Every row comes from one small tree of marks. The marks that hang from a mark follow it in brackets, in the order of their numbers. Every link used is in the known rows. Which tree was each row made from?
In the rows, zero is written as 128.
Known rows:
Z611[Z102[Z143[Z375[Z672]]] Z383]: [116 156 132 117  74 124  73 108 135 138 128 119 126 122 128 124 126 127
 114 123 149 132 122 121 178 112 106 143 147  99 135 141 128 138 136 140
 120  92 122 107  32 206  78  98]
Z375[Z143]: [121 127 139 143 175 157  99 140 131 133 120 135 122 129 131 124 129 128
 132 127 130 127 118 119 141 134 123 113 133 113 138 131 133 134 126 119
 146 128 108 121 130 118 149 127]
Z672[Z375[Z143[Z102]]]: [113 131 155 143 166 167  86 131 128 135 127 132 116 139 130 132 106 136
 137 125 115 130 114 127 151 141  93 113 137  87 133 118 100 139 126 117
 146 154 105 117 102 201 142 110]
Z143[Z102 Z375[Z672]]: [127 136 137 120  86 135  95 124 130 129 130 124 123 112 120 115 130 140
 102 134 109 114 122 140 156 130 105 132 141  82 127 134  93 127 108 135
 127 129 113 123  20 252 122  85]
Z209[Z28 Z383[Z611 Z780]]: [124  82 111 151 142 149 121 139 128 124 128  99 121 157 121 131 205 101
 125 107 158 130 138 126  87 148 139 113 106  77 159 138 115 125 120 182
 145 146 123 149 209  99 125 136]
Z611[Z102[Z143[Z375[Z672]]]]: [120 146 135 114 125 146  76 129 128 136 123 129 110 132 123 126 149 130
 119 121 118 129 120 135 148 116 107 139 143 103 135 135 116 136 141 135
 123  82 132 110  20 157  84  95]
Z383[Z611]: [136 121 130 143 136 134 120 132 135 126 127 112 121 134 127 116 136 124
 124 123 142 135 131 127  79 126 137 118 125 116 140 138 124 136 124 151
 132  97 148 130 139 116 121 134]
Z737[Z722[Z68 Z383]]: [127 107 116 168 152 119 145 143 128 123 128 102 151  87 131 132 127 113
 153 171 115 113 140 156 146 114 113 119 123 125 125 121 145 123 117 136
 141  65 114 129 171  55 108 140]
Z705[Z143[Z375]]: [114 121 147 141 154 159 109 137 134 131 116 129 107  82 122 119 155 138
 135 141 110 135 127 135 123 129 106 128 144 113 145 138 107 138 131 144
 209 125 132 117  55 172 116 117]
Z780[Z383]: [125 138 111 111  85 125 121 100 131 122 134 111 147 127 131 133 121 128
 145 152 147 121 129 132 180 123 125 131 125 111 125 130 141 127 127 131
 124 137 112 130 140 141 121 118]
Z6[Z737]: [124 153 136 127 132 139 147 131 125 133 128 129 141 123 129 136 133 125
 110 140 155 120 132 130 113 142 136 127 136 104 126 131 126 134 130 120
 129  59 140 132 137 130 127 132]
Z6[Z68 Z705 Z737[Z722]]: [118 150 138 186 151 122 133 157 149 149 122  82 152  68 133 149 110 117
 122 154 126 151 149 139 161 159 147 114 151 105 122 122 116 164 130 112
 171 125 121 133 144 111 126 151]
Z737[Z722]: [127 116 126 169 142 129 125 137 133 133 129  85 131 100 134 133 110 118
 144 133 138 137 125 132 160 120 131 112 126 137 121 121 132 122 119 126
 129 117 130 128 137 129 128 133]
Z6[Z68]: [125 136 131 139 139 110 126 132 138 134 124 133 128 115 128 129 131 132
 135 121 104 156 121 130 128 155 135 130 128 123 130 128 126 148 130 115
 155 142 115 128 132 108 113 140]
Z102[Z143[Z375[Z672]]]: [119 147 152 110 138 146  92 136 126 130 128 139 102 118 123 117 167 133
  94 136 124 128 139 138 142 122 115 136 141  79 130 130 101 136 100 127
 145  92 118 106  48 201  74 104]
Z780[Z383[Z209 Z611]]: [135 124 117 153 100 115 111 102 126 119 128  68 137 154 131 133 116 127
 139 142 154 139 130 137 113 118 139 104 126  84 141 137 153 122 117 160
  96  95 140 126 163 138 114 124]
Z722[Z28]: [128 126 123 128 135 133  97 128 124 131 118 133 115 154 124 128 121 127
 112 111 116 132 109 123 142 142 120 126 110 112 120 120 132 125 124 132
 136 133 125 138  79 115 133 110]
Z780[Z383[Z143 Z209[Z28] Z672]]: [124 138 117 151  96 124  33 133 120 117 124  89 153 190 123 157 139 129
 139 155 152 130 139 143 102 134 132 100 112  43 157 117 150 147 113 158
  83 145 105 108 212 148 128  99]
Z68[Z722[Z383 Z737]]: [129 121 117 154 138 122 100 113 117 105 127 147 131 112 140 132 157 144
 171 199 135 120 138 131 110 139 123 128 107 106 124 123 184 129 126 149
 142 113 121 141 155  89 140 140]
Z6[Z68 Z705[Z143] Z737]: [103 156 154 158 200 137 126 163 142 151 114 132 142  78 123 140 131 130
 113 157 115 151 156 135 128 163 135 130 161  86 155 131 107 176 143 116
 238 130 121 126 130  95 128 147]
Z611[Z102[Z143[Z375]] Z383]: [118 146 129 125  63 134  96 103 142 140 124 113 133 113 131 127 112 134
 146 119 143 150 121 122 168 121 104 136 152 139 132 144 118 140 164 155
 128 122 138 114  41 192  84 117]
Z383[Z611 Z672[Z375[Z143[Z102]]]]: [122 145 158 162 169 166  53 141 143 124 129 121 116 137 128 117 130 128
 128 127 146 136 123 124  42 130 109 104 128  49 148 123 102 161 115 150
 136 121 120 108 113 198 142 108]
Z705[Z143]: [112 120 144 140 190 144 118 143 126 133 121 135 121 109 124 124 131 130
 132 138 127 138 132 127 127 125 121 129 137 116 155 131 124 134 132 129
 199 125 132 122 125 112 128 129]
Z102[Z143]: [118 136 146 118 162 142 123 137 126 136 129 141 124 136 129 124 133 129
 124 128 136 145 145 130 136 125 128 131 142 125 137 126 110 135 131 125
 146 123 134 119 126 124  90 136]
Z737[Z722[Z68 Z383[Z672[Z375]]]]: [123 134 130 173 154 124 106 144 132 110 134 105 135  85 131 143 150 108
 158 177 124 113 142 155  74 109 102 121 107  78 115 101 146 143 100 138
 136  58 109 106 171  98  98 128]
Z705[Z143[Z102 Z375]]: [113 118 152 141 135 161 106 134 135 137 120 124 124  88 120 114 117 148
 137 143 105 138 125 139 140 134  95 126 157 112 151 141  80 136 141 150
 207 156 131 126  26 223 129 109]
Z28[Z722[Z737]]: [138 110 128 125 140 132 106 129 126 125 125 153 135 105 131 130 114 137
 122 172 119 125 119 114 116 134 124 126 117 145 116 118 152 129 134 134
  65 148 131 137 132 114 153 156]
Z737[Z722[Z68 Z383[Z611 Z672]]]: [136 121 119 185 154 117 111 153 143 113 130  89 151  86 129 118 149 105
 146 176 149 120 149 152  37 104 129 109 110  88 139 126 147 145 106 167
 136  35 129 119 185  52 109 137]
Z68[Z722]: [127 122 127 160 133 123 123 124 121 129 134 132 112 125 130 129 133 146
 147 125 130 136 142 134 138 128 131 129 111 120 122 119 141 132 128 142
 162 131 119 130 137 146 135 124]
Z209[Z28[Z722[Z68 Z383 Z737]]]: [135 101 115 113 164 140 104 148 121 120 116 159 147 127 123 139 145 129
 121 208  77  88 131 140 109 135 102 130  93 116 124 112 155 131 127 153
  89 113 105 145 211  31 144 146]
Z611[Z102[Z143] Z383[Z722[Z28]]]: [116 129 128 150  99 121  73 110 119 145 119  88 124 165 130 142 137 124
 150  95 143 164 113 113 210 124 116 120 115 127 129 119 140 119 156 154
 143 146 129 129  82 123 112 128]
Z722[Z28[Z209] Z68 Z737]: [147 102 111 131 146 131  93 108 125 136 113 155 115 151 118 133 198 124
 107 183  78 106 110 109 174 125  99 132 118 127 111 120 172 133 137 136
 170 122 138 149 110  85 140 126]
Z209[Z28]: [125 128 125 118 140 144 108 141 128 132 122 118 120 164 123 136 146 126
 117 128 107 116 128 132 134 136 123 125 109 108 133 119 120 129 125 139
 139 144 116 136 172 121 136 111]
Z611[Z383[Z722 Z780]]: [128  87 120 173  83  99 153 118 117 129 132  52 127 124 130 145 202 116
 140 118 144 140 144 125 196 126 138 114 117 122 134 131 128 100 122 158
 141 180 113 134 149 183 132 164]
Z780[Z383[Z143]]: [123 124 116 132  93 129  81 112 124 124 132 124 157 146 129 136 122 130
 149 145 160 133 136 136 172 137 125 117 134 102 143 132 139 144 129 136
 111 132 113 116 155 134 111 123]
Z209[Z28 Z383]: [113 131 121 125 121 147 101 127 128 127 128 143 130 143 126 135 155 116
 139 120 150 124 126 122 122 141 124 128 107  90 137 123 132 131 119 145
 140 153 104 139 210 107 133 112]
Z780[Z383[Z209 Z672 Z722]]: [128 143 123 173  75  99  92 107 118 113 132  52 137 133 132 155 177 129
 166 152 154 139 139 138 126 106 143 101 105  72 127 111 163 115 108 154
 101 148 111 112 176 162 139 124]
Z383[Z143 Z780]: [130  75 117 162 143 128 116 151 115 128 126 111 132 154 120 140 170 120
 126 116 134 139 144 137 131 150 133 109 138 119 158 136 111 132 134 147
 118 149 130 123 128 126 118 149]
Z705[Z143[Z375[Z672]]]: [112 131 148 133 167 150  87 142 126 128 121 137  99  93 119 117 170 132
 105 144 116 120 128 135 135 119 108 134 138  71 147 134 116 134 101 131
 201  95 114 110  46 189 110  95]
Z672[Z375[Z143]]: [114 134 152 145 186 168  90 133 127 129 122 135  98 135 133 138 142 126
 134 125 121 127 114 123 131 136 104 114 127  87 128 115 127 141 114 113
 145 121 106 108 132 152 132 120]
Z383[Z143[Z375] Z209 Z672]: [132 132 137 182  92 125  51 143 126 118 120 109 125 125 124 140 151 141
 131 137 135 147 133 143  36 137 126  99 140  77 146 130 128 152 115 161
  88 117 133  91  84 199 113 111]
Z143[Z102]: [126 127 131 128 109 129 126 125 130 133 131 124 146 129 126 123  93 138
 129 128 122 131 128 132 149 132 117 127 139 128 133 130 102 126 138 134
 124 159 127 136 102 179 140 118]
Z611[Z383[Z722]]: [124 126 132 157  75 103 125 109 123 130 133  81 134 119 135 137 159 125
 147 127 151 141 134 119 183 117 133 118 117 123 125 123 143 115 117 143
 140 153 111 126 159 179 133 145]
Z705[Z143[Z102 Z375[Z672]]]: [111 130 153 133 148 151  84 139 128 134 124 132 116  95 116 112 132 140
 105 142 112 123 126 139 153 125  97 132 150  71 153 137  90 134 111 135
 197 126 115 119  18 238 122  86]
Z611[Z102[Z143] Z383[Z209[Z28]]]: [116 137 125 141 113 122  82 121 122 144 118  80 137 195 129 155  91 128
 131 113 134 150 126 123 157 122 119 119 133 113 153 128 144 124 157 153
  98 132 133 123 166 133 106 112]
Z209[Z383[Z143 Z611 Z722 Z780]]: [125  58 123 209 130 131 102 139 113 121 130  86 125 138 124 137 245 106
 164 100 184 163 151 132  93 147 150  86 118  89 168 135 120 127 118 187
 136 143 131 125 198  99 116 174]
Z722[Z28 Z383[Z611 Z672]]: [129 141 122 139 139 120  52 142 139 102 127 125 127 139 124 111 143 117
 121 153 152 137 123 133  22 145 130 117 100  54 139 127 145 144 106 169
 125  75 128 132 103  70 130 114]

Which tree is each row?
[120  98 137 195 121 134  74 131 119 123 131 116 132 131 129 129 204 116
 169 108 191 163 140 126  81 139 145  90 119  87 157 129 136 141 116 173
 134 114 130 117 205  94 117 156] : Z209[Z383[Z143 Z611 Z722]]
[130  94 122 166 115 122  87 155 126 124 134 108 155 147 117 132 150 127
 127 126 148 141 150 140  93 147 129 108 140  92 166 135  88 144 138 160
 110 184 124 121 101 184 135 134] : Z383[Z143[Z102] Z672 Z780]
[112 151 133 144 118 126  32 104 138 115 145 164  95 134 122 133 188 110
 127 151 155 151 112 106 103 144 107 132 105  40 113 104 159 150 105 138
 161 132 107 124 114 162 132 105] : Z722[Z28[Z209[Z383[Z672[Z375]]]]]
[117 137 146 133 168 148  76 142 125 136 128 137 131 138 124 116 111 131
 102 131 131 113 119 123 173 130 115 117 137  70 146 129 116 129 106 110
 133 133  90 122  93 183 155  96] : Z375[Z143[Z102] Z672]
[123  81 112 131 159 125 117 167 123 116 135 111 128 142 118 135 143 122
 110 170  92 125 142 153 134 162 125 121  98  97 142 120 117 111 120 162
  89 151  93 149 167  82 149 155] : Z209[Z28[Z722[Z383[Z780]]]]
[135 125 125 168 150 116 108 113 127 129 118 143 119 109 137 138 162 152
 163 153 109 150 125 119 126 154 134 131 108 122 122 119 170 153 136 131
 176 155 122 137 148 110 128 143] : Z6[Z68[Z722[Z737]]]
[126 138 151 191 129 114  90 129 111 114 128  71  96 142 131 164 193 128
 152 128 126 146 133 138  64 113 127 100 103  66 122  94 146 124  98 146
 107 130 123  98 158 182 128 130] : Z383[Z209 Z672[Z375] Z722]
[121  78 115 157 126 108 120 130 134 126 156 145 121  98 116 124 171 115
 120 166 139 161 138 117 170 149 134 127 126 116 131 127 136 117 131 148
 114 166 106 146 146 135 152 175] : Z28[Z209[Z383[Z780]] Z722]
[108 130 149 157 196 125 107 160 146 145 114 130 127  82 122 133 125 132
 130 143  89 159 150 132 142 149 127 130 153 111 156 130 110 170 141 123
 238 201 108 122 121  94 126 143] : Z6[Z68 Z705[Z143]]
[125 110 122 158  58 144  39 107 116 125 116  88 117 143 124 142 192 138
 159 130 127 142 115 144 202 150 108  99 110  82 120 120 124 131 117 166
 146 151 108 119  56 182 114 108] : Z780[Z383[Z143[Z375] Z722[Z28]]]
[134  98 116 168 157 137 121 140 125 145 112 100 127 124 123 135 124 114
 124 113 102 118 115 136 175 117 109 117 108 130 111 112 136 123 120 135
 153 100 125 135 112  86 119 115] : Z737[Z722[Z28 Z68]]
[136 109 115 164 155 131  62 115 120 106 118 135 113 146 135 121 159 139
 151 175 136 131 122 125  74 152 123 116  89  78 127 124 184 135 118 177
 153  87 138 152 118  63 139 127] : Z68[Z722[Z28 Z383[Z611] Z737]]
[131 115 122 123 143 120  96 132 125 107 130 159 146  95 134 126 109 134
 139 211 119 122 123 127  99 147 120 126 114 125 122 121 166 125 126 138
  62 115 120 139 142  70 151 161] : Z28[Z722[Z383 Z737]]
[142 131 122 159  81 108 114 106 123 125 118 101 153 101 134 145 215 121
 148 162 149 103 138 110 113  92 121 124 103 114 121 118 174 135 122 161
 133 143 117 119 195 145 135 145] : Z611[Z383[Z672 Z722[Z68 Z737]]]
[129  87 130 198 130 136 103 135 115 132 123 125 140 129 124 132 225 114
 166 103 165 139 148 135  82 121 130  97 115 100 154 128 134 145 120 178
 154  93 127 113 230  66 102 157] : Z209[Z383[Z143 Z611 Z722[Z68]]]
[131  95 113 160 103 133  76 117 105 136 114 103 139 166 120 150 190 127
 152 122 120 120 130 145 211 127 109 106  99  94 127 110 142 131 124 156
 149 131 102 121 147  94 112 122] : Z780[Z383[Z143 Z722[Z28 Z68]]]
[133 103 113 175 107 138  85  97 123 121 118 102 136 122 137 141 205 112
 197 128 176 139 106 103  84 120 133 105 109 128 139 132 179 125 161 178
 112 119 159 143 178  49 145 152] : Z209[Z383[Z611[Z102] Z722[Z737]]]
[133  83 132 195 151 132  95 158  95 142 106  78 124 195 117 169 207 132
 140 115  82 123 145 155 133 122 122  87 106  98 151 105 134 124 120 164
 127 127 117 112 241  95 123 130] : Z383[Z143 Z209[Z28] Z722[Z68]]
[126 147 124 143  71 114  93 108 128 114 138  80 141 114 132 141 190 124
 165 155 160 129 141 133 146 110 136 118  98  84 122 113 148 127 116 150
 130 156 104 119 162 153 137 126] : Z780[Z383[Z672 Z722]]
[115 102 131 161 121 116  54 133 134 129 153 186 136 109 119 120 134 127
 133 172 158 173 135 116 147 155 130 117 135 110 139 121 149 149 128 138
  99 136 104 122 170 124 146 162] : Z28[Z209[Z383[Z143]] Z722]
[120 147 136 181 156 122 143 144 140 144 125  92 145  83 135 142 123 120
 132 141 141 157 124 137 146 161 147 114 133 104 123 123 128 148 124 106
 157  62 130 133 151 107 113 146] : Z6[Z68 Z737[Z722]]
[145 100 125 153 138 135 143 118 109 132 109 111 130 119 130 149 225 126
 152 154 101  98 131 126 141 104 115 119 109 146 117 116 157 119 134 145
 147 131 135 131 181  86 132 151] : Z383[Z722[Z68 Z737]]
[130 127 134 137 123 159  90 126 144 138 117 109 111 132 125 117 145 132
 141 112 128 152 124 135  86 122 114 121 147 132 143 147 101 146 165 172
 136  80 169 117  39 128  82 121] : Z383[Z611[Z102[Z143[Z375]]]]
[126 111 124 180 154 122 110 143 140 112 133  77 138  99 136 117 116 110
 152 170 151 143 136 146  93 130 138 102 123 103 139 132 144 126 109 154
 127  56 137 133 158  73 118 145] : Z737[Z722[Z383[Z611]]]
[117 107 128 158 137 156  54 143 128 126 125 141 135 171 123 128 165 113
 139 112 175 141 135 126  66 152 134 104 114  69 166 133 126 157 119 174
 131 117 122 126 231  86 116 123] : Z209[Z28 Z383[Z143 Z611]]
[139  89 122 181 145 126  83 161 130 118 128  99 131 149 118 125 196 113
 117 121 166 146 153 135  26 139 149 100 127  81 172 140 111 154 124 179
 114 120 145 113 140 124 117 149] : Z383[Z143 Z611 Z672 Z780]
[109 120 150 146 164 144 109 154 137 144 122 120 145  99 119 127  85 137
 127 149 104 135 158 135 162 127 110 127 167 117 158 131  84 147 150 141
 207 218 120 131  90 164 152 125] : Z6[Z705[Z143[Z102]]]
[124  86 109 171 143 109 141 136 115 110 140 108 119 121 129 133 171 134
 155 157 127 134 158 152 133 149 132 124 107 100 138 129 142 115 124 160
 159 127 107 141 135 108 130 149] : Z68[Z722[Z383[Z780]]]
[126 125 141 180 119 120  63 149 119 121 129 109 132 133 126 142 198 128
 151 131 156 148 145 133  86 127 141 100 113  94 145 113 131 146 118 152
 123 144 118 102 162 132 137 138] : Z383[Z143 Z672 Z722]
[136 120  99 156  88 114  94  95 129 124 123  59 147 167 129 143  96 126
 162 127 149 141 112 134 116 113 132 107 130 110 145 140 167 123 157 166
  74  87 153 129 137  96 125 119] : Z780[Z383[Z209 Z611[Z102]]]
[147  89 118 160 142 129  95 107 114 137 112 119 104 150 120 144 252 124
 129 180  73 116 116 114 198 118 104 118 105 126 107 108 174 118 132 146
 186 138 134 147 130  86 152 140] : Z383[Z722[Z28[Z209] Z68 Z737]]
[138 111 107 120 150 135 100 120 115 116 106 156 140 136 127 134 162 122
 133 178  98  92 113 130 115 136  98 132 106 109 119 122 172 128 125 144
 133  94 125 145 122  26 124 123] : Z722[Z28 Z68 Z383 Z737]
[130 107 103 179  62  91 112 118 128 125 132  45 143 128 128 151 193 112
 160 110 160 141 130 118 144 112 135 116 108 120 141 128 146 116 155 174
 110 174 123 127 124 154 149 146] : Z611[Z102 Z383[Z672 Z722 Z780]]
[128 114 122 168 138 116  73 113 128 134 136 140  88 156 121 125 161 144
 123 153 104 153 126 121 193 143 119 128 106 101 111 111 162 131 126 142
 200 139 118 146  86 149 154 116] : Z68[Z722[Z28[Z209]]]
[112 151 133 178 157 111 134 146 140 126 130  98 158  75 139 138 119 117
 148 181 141 154 129 150 130 174 143 114 131  85 129 126 142 144 116 111
 153  31 116 136 161  66 111 153] : Z6[Z68 Z737[Z722[Z383]]]
[123 134 136 178 108 123  88 126 133 112 137 106 127 101 131 123 218 111
 164 119 199 151 141 118  33 117 151 107 101  71 140 123 143 138 107 177
 140 123 125 120 197 116 134 142] : Z209[Z383[Z611 Z672 Z722]]
[134 140 125 154  76 112  53 102 123 118 115  97 132 128 136 142 190 121
 139 150 164 129 110  95 128 123 126 116  92  87 115 111 178 128 112 159
 124 174 120 133 123 162 155 125] : Z611[Z383[Z672 Z722[Z28 Z737]]]
[129 122 112 148  80  98 126 124 135 119 137  89 143 117 128 131 159 113
 115 131 170 132 144 118 115 126 139 129 123  97 142 136 132 129 121 155
 114 167 113 124 129 193 129 140] : Z611[Z383[Z672 Z780]]
[138  51 118 194 147 126 144 155 100 137 118  85 128 150 116 153 247 120
 143 110 103 123 158 151 157 125 124 101 119 130 149 123 111 122 133 163
 152 143 122 118 174  98 113 166] : Z383[Z143 Z722[Z68] Z780]
[113 148 131 171 141 127 127 156 139 125 131  84 163  71 136 144 101 110
 131 200 153 122 163 152 145 144 137 111 150  92 125 126 131 140 121 132
 140  83 119 136 150  88 138 146] : Z6[Z705 Z737[Z722[Z383]]]
[119 158 139 179 141 115 133 144 138 146 126 128 131  92 130 145 134 147
 126 144 119 150 166 140 138 167 146 130 135  90 122 120 126 174 139 128
 203 136 109 133 143 130 134 142] : Z6[Z68[Z722] Z705 Z737]
[128  65 122 179 137 131  93 159 105 136 118  68 138 210 115 158 135 132
 116 116 102 140 141 152 137 159 124  90 137  87 175 128  92 118 134 168
  96 192 125 135 158 176 139 124] : Z383[Z143[Z102] Z209[Z28] Z780]
[138 119 124 166 130 111  78 129 127 134 126 114 104 141 112 135 241 121
 117 155  91 128 131 127 149 111 115 119  96  92 113 102 152 132 120 151
 190 131 114 129 125 113 150 124] : Z383[Z672 Z722[Z28[Z209] Z68]]
[130  60 121 189 143 129  84 150 101 131 115  79 108 178 118 151 221 120
 133  97 115 151 131 137 171 158 131  93 108 103 144 118 115 115 123 162
 141 171 122 131 102 113 132 147] : Z383[Z143 Z722[Z28] Z780]
[139 105 127 134 139 119  87 118 135 127 138 156 122 110 125 126 144 136
 115 217 104 137 121 107 158 133 123 128 128 143 115 118 166 131 137 131
  96 146 133 143 129 131 167 163] : Z28[Z209 Z722[Z737]]
[119 104 119 184 145 108  24 130 120 116 140 160 110 166 121 126 159 144
 142 188 118 163 137 139 166 169 118 113 112  73 136 115 172 145 122 152
 185 104 104 135 108  98 142 125] : Z68[Z722[Z28[Z209] Z383[Z143]]]
[136 118 135 176 123 130  50 135 115 115 117 116 138 132 132 149 221 128
 162 165 156 132 137 118  72 127 137  99 113 100 141 112 159 148 124 153
 110 154 134 110 168 118 144 146] : Z383[Z143 Z672 Z722[Z737]]
[138 113 117 128 138 130  63 104 129 127 120 144 108 156 124 132 179 125
 113 187 103 129 102 100 171 142 113 126 122 115 114 121 172 129 132 130
 154 144 143 154  88 116 155 124] : Z722[Z28[Z209] Z737]
[128 155 130 132  99 135  75 104 142 108 139 102 124 133 131 131 156 118
 142 149 170 128 134 132  64 116 121 123 107  47 126 119 137 156 107 157
 119  97 125 109 151 174 101 110] : Z780[Z383[Z611 Z672[Z375]]]
[128 118 113 125 144 125 114 134 119 122 116 147 134 139 121 127 139 123
 123 145  96 105 121 146 127 137 101 133 107 102 122 121 142 125 120 142
 149  79 111 136 114  40 116 116] : Z722[Z28 Z68 Z383]
[112 119 131 153 114 141 101 127 117 127 128 109 119 139 128 147 211 116
 160 119 144 132 131 126 148 136 132 114  91  89 132 111 134 116 113 156
 155 169  98 138 230 107 142 127] : Z209[Z28 Z383[Z722]]
[145  99 122 126 152 134 135 132 122 134 116 163 141 103 124 132 131 134
 118 166  94 102 126 122 120 116 110 133 114 157 114 116 151 134 139 138
  80 124 128 132 156  85 139 156] : Z28[Z722[Z68 Z737]]
[132 118 124 154  92 125 114 103 127 121 132  62 131 136 132 131 184 123
 160 140 155 137 137 136 155 115 140 105 107  97 130 128 138 121 116 166
 141 120 128 131 171 130 123 139] : Z780[Z383[Z611 Z722]]
